Each row was made from one walk, in order. Every step used is in the known rows, and no mark comes twice. Write each row's walk.
Known rows
V, B, H: 0.669; -1.346; 1.588; 2.722; 3.648; -1.466; -2.080; 1.840; 0.172; -0.003; 1.283; -0.754; 4.481; -4.020; -4.868; 4.858; 4.362; -8.154; 2.593; -5.468; 2.774; -0.829; 1.581; 1.260; -2.756; -2.028; -2.532; 0.981; -0.795
T, P, R, E, B, J: -1.044; -0.183; -2.985; 0.543; 5.402; 1.124; 2.796; 4.927; 1.192; -4.054; 1.309; 2.529; 3.521; 4.000; -2.220; -0.570; -2.224; -8.688; -3.901; -3.348; 0.436; 1.549; -0.167; 4.428; -3.717; 2.417; -0.386; -0.233; 2.730
T, P, R, E, B, J, A: -0.826; 0.264; -3.847; 0.853; 4.895; 0.252; 3.548; 2.949; -0.651; -4.124; 0.531; 2.784; 2.220; 3.208; -1.504; -1.414; -3.851; -5.839; -4.215; -0.053; -1.549; 2.950; -1.350; 4.325; -6.107; 1.418; 0.567; -0.397; 1.648
V, B, J, N, E: -3.971; 2.365; 6.822; 4.204; -0.435; 0.885; -1.397; -0.415; 0.208; 0.031; -1.725; 2.184; -0.777; -1.650; -4.207; 0.278; -0.357; -1.601; -1.034; 1.498; -0.066; 0.292; 1.300; -0.078; -1.777; -0.266; -1.949; -1.224; 2.415
N, E, A, J, R: 3.233; 0.285; -1.015; -0.471; -3.219; 2.161; -0.861; -1.357; -0.657; 3.850; -1.027; -1.478; -1.016; -0.842; 2.098; -3.407; -0.297; 5.219; 0.519; 2.524; -1.485; -1.327; -1.048; 0.397; 4.225; -2.520; 0.161; 2.062; -0.060
N, J, R, E, B, H: -0.345; 1.012; -2.309; 2.662; 0.668; 1.908; -3.477; 0.527; 3.184; 2.763; 2.655; 1.946; -1.379; -0.659; 3.022; -2.223; -1.051; -0.962; 4.930; -0.617; 1.796; -0.164; -0.500; -1.557; -0.652; -4.997; -0.230; 0.945; -0.088
A, E, N: 1.226; -0.273; -0.052; -3.339; -0.085; -1.010; 2.755; -1.847; 0.678; -0.873; 1.757; -3.062; -1.014; -1.103; 1.796; 2.650; 2.438; 1.797; -0.406; -0.876; -1.029; -2.283; -1.932; -1.838; 1.119; 1.999; 1.532; -0.052; -0.805
A, E, N, J, R: 0.933; 2.155; 1.026; -0.952; -1.762; 0.640; 1.007; -4.720; 3.046; 0.019; 3.140; -0.905; -3.702; -0.666; 5.128; -1.247; 0.094; 5.725; 0.866; 1.848; -4.212; -1.530; -2.533; -4.111; 2.228; -1.346; 2.732; -0.557; 1.393
A, J: 1.013; -2.719; -0.036; -1.917; -0.976; -1.089; -0.063; 0.643; 0.160; -1.021; -0.472; -1.625; 3.098; -0.630; -1.581; 2.799; 3.972; -0.687; -0.832; -3.623; 2.018; -0.422; 3.222; 0.321; 1.630; 1.236; -0.968; 1.133; -1.525
N, J: 0.212; -3.053; 2.825; 0.464; 2.480; -1.368; 0.559; -0.582; 1.545; -2.032; 0.908; -0.163; 1.824; 0.534; -1.311; 1.843; 2.640; -1.428; -0.608; -1.843; 0.881; 0.807; 2.500; -0.294; 1.470; 0.756; -1.661; 2.190; -0.948
B, J, A: -1.465; -1.273; 0.774; 0.080; 0.881; -2.320; 0.190; 1.140; -2.660; -2.664; -2.746; 0.741; 2.269; 1.159; -3.226; -0.069; -0.963; -1.759; 1.486; -0.136; 2.106; 3.135; 2.627; 0.647; -1.170; 1.395; -1.927; 1.998; -0.092
T, P, R, E: 0.498; -4.322; -1.735; -0.819; 8.107; 0.412; 5.336; 3.814; 2.253; -2.136; 2.563; -0.192; 6.527; 2.131; -0.602; 1.016; 0.371; -6.922; -5.027; -4.694; -1.622; 0.999; 0.205; 4.278; -6.132; 1.727; -0.277; 1.992; 0.311
E, B, J: -1.691; 0.244; -0.902; 0.204; -0.266; -0.733; -1.338; 2.532; -0.541; -3.979; -0.371; 1.853; 0.606; 1.382; -3.580; 0.683; 0.666; -5.698; 1.281; -2.611; 5.811; 1.963; 2.095; 0.621; 3.083; 1.518; -2.210; 1.233; 0.940
A, E, B, H: 1.498; -0.181; -2.920; -1.438; 0.822; -0.551; -1.223; 0.195; 1.639; -0.232; 2.068; -1.482; -2.041; -2.738; -0.252; 2.477; 3.033; -3.736; 2.272; -2.812; 4.734; -0.562; -2.640; 0.975; 0.985; -0.623; -1.230; -0.639; -1.181
E, N, J: 0.653; 0.156; 2.806; 0.352; 1.914; -0.918; 1.242; -2.245; 1.091; -1.010; 2.385; -0.683; 0.708; 0.245; -0.130; 2.323; 1.326; 1.461; -0.939; 0.289; -2.811; -1.584; 1.025; -2.374; 1.573; 0.901; 0.245; 0.755; -0.123
A, J, N, E: -1.390; -0.388; 3.736; -0.183; -2.173; 1.177; -0.675; -2.274; 1.558; 2.517; -0.839; -0.279; -1.615; -1.719; -0.190; 0.119; 1.104; 4.544; -3.365; 2.201; -0.882; -0.763; 1.752; -0.613; 0.099; 0.553; -1.345; -0.680; -0.236
N, E, A, J, R, P: 5.743; 0.100; -1.311; 1.103; -2.465; 3.541; -0.466; -2.825; -0.761; 3.880; -2.571; -1.429; -0.349; 0.239; 2.489; -3.558; -3.404; 4.113; -0.947; 2.840; -3.861; 0.514; -2.258; 2.216; 1.676; -2.458; 2.931; 0.231; 2.610
H, B, J: -3.421; 0.030; 1.774; 0.894; 1.582; -1.634; -2.899; 2.195; -0.922; -0.303; -0.464; 0.682; 3.516; 0.669; -4.018; 0.469; 0.606; -4.983; 2.861; -5.154; 4.536; 2.197; 3.459; 0.822; 0.182; 0.610; -3.532; -1.064; 0.686
E, B: 0.112; -2.198; -2.223; -1.148; 1.126; -0.952; -0.385; 0.922; 0.962; -3.538; 2.000; -0.051; 1.031; -0.626; -1.960; 2.220; 2.660; -5.045; -0.272; -3.225; 5.625; 1.782; 1.092; -0.001; 2.725; 0.367; -1.761; 2.985; -1.018
T, P: 1.218; -3.596; 0.449; -0.781; 5.149; -1.074; 3.551; 0.422; 2.808; -3.939; 1.783; -1.404; 4.930; 0.488; -3.214; 2.508; 2.116; -5.993; -3.451; -4.867; 1.128; 3.203; 2.379; 2.111; -2.352; 2.420; -3.135; 3.676; -0.004
R, E, A, J: 3.701; -2.887; -1.688; -2.005; -2.095; -0.085; 1.003; 3.030; -2.780; 3.128; -2.738; -2.667; 2.106; 1.337; 2.081; 1.118; 2.020; 2.852; 0.876; -0.764; -0.956; -4.053; 0.619; 0.341; 1.331; 0.673; 1.125; 0.698; -3.825
P, R, E, N, J: -0.077; -0.280; 1.014; 0.069; 4.943; 0.491; 3.045; 1.238; 0.644; 0.868; 3.303; 0.282; 2.288; 1.942; 2.479; 1.100; -0.375; 0.281; -2.345; 0.311; -5.398; -3.624; -0.879; -0.113; -2.222; 0.157; 2.992; -0.871; 0.249

Write each row's walk
-2.017; -0.161; -3.870; 0.135; 2.048; -0.224; 1.034; 4.062; -2.654; -2.176; -0.529; 2.915; 1.178; 2.448; -0.431; -1.465; -2.805; -3.852; -0.713; 0.845; 0.965; 1.229; -0.758; 2.693; -3.007; -0.055; 1.604; -0.528; 0.676 | P, R, E, B, J, A
-0.882; -1.937; 3.054; -1.226; -2.225; -0.946; -0.854; -0.792; 1.205; 0.654; -0.519; -0.860; 1.279; -0.798; -0.277; 1.769; 2.049; 2.011; -1.945; -1.414; -0.188; -0.471; 3.510; -1.686; 0.099; 2.196; -0.385; -0.703; -1.199 | A, J, N
0.294; -0.030; -0.059; 0.191; 4.501; -0.628; 3.311; -0.646; -1.280; 0.810; 2.240; 0.444; 1.265; 1.336; 3.188; 0.216; -2.139; 3.211; -2.671; 3.788; -7.679; -2.334; -2.115; -0.089; -4.443; -0.797; 3.885; -0.863; -0.607 | P, R, E, N, J, A
3.806; -0.799; 0.353; -0.600; -1.486; 0.800; 0.224; -0.312; -1.783; 2.970; -2.035; -2.434; -0.343; -0.433; -0.701; 0.093; 1.917; 3.843; -1.509; 2.122; -1.029; -2.823; -0.907; 1.957; 3.874; -0.032; -0.707; 1.105; -1.630 | N, E, A, J
-2.046; 4.290; 0.447; -1.000; -1.418; -1.712; -0.739; -2.740; -2.587; 1.079; -0.225; -1.262; -2.633; -0.863; 0.355; 0.002; -1.663; 3.628; 2.194; 1.192; -2.095; 0.040; -2.369; -1.757; -1.673; 0.402; 0.850; -4.728; 0.375 | H, B, J, A, E, N
-0.600; 0.851; -1.686; -1.604; -2.522; -0.453; -0.001; 0.989; 0.321; -3.658; -0.564; 0.667; -2.929; 0.748; -0.953; 0.744; 1.280; -2.774; 1.022; -1.527; 4.558; 0.604; -0.935; 0.358; 3.458; 2.119; -0.225; -0.925; 0.698 | A, E, B, J
2.115; -1.490; 2.481; -1.152; -2.360; -1.164; -0.310; -0.220; -1.310; 2.354; -1.774; -2.064; 0.892; 0.104; 0.639; 1.028; 0.926; 3.895; -1.016; 0.901; -2.449; -2.557; 1.228; -1.293; 2.012; 2.515; 0.378; -0.594; -2.150 | E, A, J, N
1.660; 0.093; -3.825; -1.136; 0.603; -1.251; -0.909; -1.676; -0.032; -0.249; 1.111; -1.262; -2.997; -3.431; 0.238; 1.531; 1.527; -1.022; 1.949; 0.528; 2.600; 0.922; -3.558; 0.930; -0.948; -1.414; -0.407; -0.580; -2.138 | J, A, E, B, H
3.469; -3.198; -2.645; -2.071; 1.410; 0.120; 2.282; 4.592; -3.052; 2.685; -0.806; -1.704; 4.236; 1.905; 1.938; 0.596; 1.144; 0.057; -1.558; -1.150; -3.104; -4.629; -0.846; 2.988; 0.104; 1.014; 2.787; -0.533; -2.290 | P, R, E, A, J
-2.218; -0.151; -2.284; -0.098; -0.664; 0.357; -0.559; 4.431; -0.666; -1.857; -1.324; 2.058; 0.227; 2.400; -0.879; -0.071; -0.395; -3.927; 2.324; -2.003; 5.158; 0.529; 1.582; 0.335; 0.753; 0.653; -0.569; 0.939; -0.363 | R, E, B, J
-5.386; 1.120; 4.928; 1.425; 0.527; -1.395; -3.543; 0.678; 0.200; 1.067; -0.422; 1.550; 1.984; 0.410; -2.880; -0.449; -1.202; -2.259; 1.911; -2.877; 2.464; 2.474; 3.448; -1.254; -1.568; 1.344; -3.146; -2.838; 1.150 | H, B, J, N
2.652; -2.034; 0.497; -0.880; 3.172; 0.658; 3.778; 1.901; 0.310; 2.251; -0.163; -1.151; 3.667; 2.507; 2.113; -0.149; -1.784; 0.954; -6.073; 0.226; -7.702; -2.948; -1.059; 2.548; -4.586; 3.228; 2.024; -2.067; -0.252 | T, P, R, E, A, J, N
0.592; 0.809; 2.279; 0.688; 1.595; -1.619; 1.781; -4.172; -0.641; -1.061; 1.333; -0.693; -0.602; -0.244; 0.464; 1.663; -0.668; 4.056; -1.052; 3.511; -4.720; -0.047; -0.275; -2.525; -0.643; 0.123; 1.076; 0.766; -0.950 | E, N, J, A
-2.735; 3.183; 5.280; 2.604; 0.377; 0.380; -3.153; -0.427; -1.994; 4.826; -1.910; 0.424; -1.339; 0.308; -1.857; -3.185; -3.131; 2.589; 1.133; 2.908; -0.531; 0.202; -0.458; 0.268; 0.845; 0.356; -2.739; -2.932; 1.142 | H, B, J, N, E, A
-0.026; 1.080; -2.628; -2.052; -3.883; 1.791; 0.152; -0.207; 0.498; 3.380; 1.001; -0.942; 0.538; -0.354; 5.075; -1.094; -0.457; 5.132; 2.020; -0.538; -2.937; -3.068; 1.088; -3.817; -0.297; -2.014; 3.073; 0.195; -0.321 | A, J, R, E, N
1.487; -1.965; 1.253; -1.274; -3.043; -0.107; 0.400; 1.403; -1.555; 4.735; -2.998; -1.979; 0.458; 0.872; 3.261; 0.110; 0.129; 5.503; 0.161; 1.369; -3.377; -3.919; 0.666; -1.656; -0.304; 1.426; 1.931; -1.089; -3.383 | R, E, A, J, N
3.418; 1.842; 0.651; 0.315; -1.000; 1.883; 1.554; -6.368; 2.873; 0.491; 1.815; -0.779; -2.959; 0.104; 5.798; -1.464; -3.222; 4.645; -0.537; 1.977; -6.612; 0.468; -3.702; -2.105; -0.282; -1.225; 5.646; -2.299; 3.874 | A, E, N, J, R, P
0.155; 0.274; 0.778; 0.212; 0.932; -0.407; 2.490; -2.340; -0.912; 1.420; 0.475; -0.580; -1.059; 0.495; 3.217; 0.485; -1.415; 5.879; 0.010; 4.066; -5.369; -1.502; -0.744; -2.839; -3.097; -0.865; 2.352; 0.409; -2.444 | R, E, N, J, A
-2.034; 1.242; -2.413; 0.526; -1.969; 0.686; -2.715; 1.695; 0.921; -3.004; 0.587; 2.876; -0.006; 1.226; -0.986; -2.479; -1.336; -4.229; 3.607; -2.030; 5.349; 3.143; 1.697; -0.958; 3.124; -1.122; -1.213; 2.530; 2.794 | E, B, J, R
1.852; -0.357; -1.425; -0.515; -1.351; -1.141; 0.998; -4.177; 1.096; -3.029; 0.803; -0.178; -5.802; -1.151; 1.883; 0.950; 1.274; 3.128; -1.762; 3.485; -0.294; 1.591; -3.621; -0.735; 1.438; -0.469; 1.688; -0.595; -1.716 | N, J, A, E, B
-1.174; 1.587; 1.200; -0.195; -3.367; 2.038; -1.840; -2.786; 2.398; 1.604; 0.334; 0.740; -4.159; -2.194; 0.057; 0.038; 0.784; 3.516; -4.029; 3.118; 0.986; -0.338; 0.173; -0.688; 2.044; -0.172; -0.826; -1.502; -0.056 | A, J, N, E, B
-1.325; 0.003; 1.902; 2.815; 0.003; -2.039; -0.582; 0.777; -3.296; -3.463; -2.395; 1.102; 2.259; -1.331; -4.694; 2.115; 0.560; -4.180; 1.341; -0.851; 0.995; 2.065; 1.770; 0.652; -2.680; -0.326; -0.948; 0.542; 0.365 | V, B, J, A
3.664; -1.255; -1.991; -1.401; -3.282; 0.102; -1.089; 0.255; -1.117; 1.573; -0.764; -1.916; 1.693; 0.090; 2.086; -1.428; 0.583; 2.510; 2.080; -0.896; -0.738; -1.499; 0.664; -0.876; 3.904; -1.208; 0.764; 2.200; -0.738 | E, A, J, R
-5.989; 2.742; 5.912; 2.467; 0.653; 0.535; -3.594; -0.690; 0.694; 3.145; -0.789; 1.786; -1.173; -0.623; -2.700; -2.275; -2.197; 0.443; 0.450; 0.747; 1.871; 2.238; 1.889; -0.149; -1.462; -0.178; -3.811; -2.954; 2.182 | H, B, J, N, E
1.204; -3.295; -1.083; -2.648; -0.029; -2.319; 2.722; -1.765; -0.447; -1.937; -0.679; -2.376; -1.054; -1.659; 1.180; 1.317; 2.177; 1.767; -0.297; 0.520; 0.778; 1.744; -1.711; 0.073; -1.116; 0.546; 0.571; 1.283; -2.461 | J, A, E
-0.905; 2.983; 1.370; 1.181; -1.788; 1.835; -4.178; -2.045; 2.052; 4.292; 0.758; 0.542; -3.629; -3.653; -1.087; 0.254; 0.338; 1.735; -1.100; 2.349; 1.064; -1.464; -0.216; 0.232; 0.189; -1.411; -2.096; -2.740; 0.003 | A, J, N, E, B, H
-1.057; 1.782; -3.007; -1.008; -4.129; 0.744; -1.242; -0.046; 1.617; -2.983; 0.286; 1.565; -3.790; 0.440; 1.634; -2.829; -0.694; -1.602; 3.015; -0.981; 4.383; 1.751; -1.299; -1.068; 3.542; -0.508; 0.654; 0.225; 2.441 | A, E, B, J, R
-1.899; 1.933; -0.010; 1.294; -0.202; 1.405; -1.142; 0.967; 0.066; -2.048; -0.680; 1.981; -2.107; 0.570; -3.377; -1.058; -0.193; -3.039; -0.384; 0.957; 5.033; 1.791; 0.485; 1.671; 3.244; 0.033; -2.770; 1.134; 1.725 | N, E, B, J
-0.220; 4.129; 1.479; 0.472; -2.559; -1.160; 1.116; -2.328; -3.050; -2.090; -1.000; -0.568; -2.551; -2.038; -1.035; 2.566; 0.129; 1.291; 0.593; 2.291; -3.820; -1.663; -2.933; -1.836; -2.078; 0.431; 2.744; -2.971; 0.837 | V, B, J, A, E, N
-0.673; -0.700; -0.015; -1.611; -1.556; -1.997; 1.630; -0.326; -2.113; -2.615; -3.030; -0.397; -1.290; 0.636; -0.648; -0.196; -0.060; 1.111; 1.218; 0.933; 0.923; 1.875; -0.550; 0.532; -0.940; 1.804; 0.341; -0.305; -0.477 | B, J, A, E
-1.664; 2.187; -0.907; 1.540; -0.614; 0.647; -0.765; -0.689; -1.596; -2.156; -1.796; 2.327; -3.339; -0.237; -2.764; -2.061; -2.041; -0.117; -0.532; 4.059; 3.032; 3.213; -0.787; 1.627; 0.928; -0.982; -1.940; 1.005; 1.066 | N, E, B, J, A
0.318; 1.044; -5.440; -0.082; -3.176; 2.268; -4.068; 1.872; 1.599; 3.890; 1.212; 0.470; -0.516; -1.767; 2.790; -1.327; 0.176; -0.397; 4.465; -2.437; 2.717; -1.486; 0.633; -0.893; -0.429; -4.321; 0.361; -0.047; -0.896 | A, J, R, E, B, H
2.335; -1.942; -0.349; 1.067; -0.082; 0.730; 0.487; 0.660; 0.356; 2.854; -0.499; -0.058; 0.309; 1.982; 4.778; -3.264; -1.382; 3.487; 3.587; 1.589; -2.542; -1.255; -0.658; -1.635; 1.454; -2.781; 1.559; 2.756; -1.603 | N, J, R, E, A
-2.628; 3.111; -1.545; 1.552; -1.739; 2.773; -2.587; 0.062; 1.424; -1.157; 0.270; 3.128; -2.994; 0.334; -0.784; -4.333; -2.430; -1.660; 1.630; 1.297; 4.478; 2.928; 0.003; 0.202; 3.290; -2.559; -1.889; 2.216; 3.542 | N, E, B, J, R
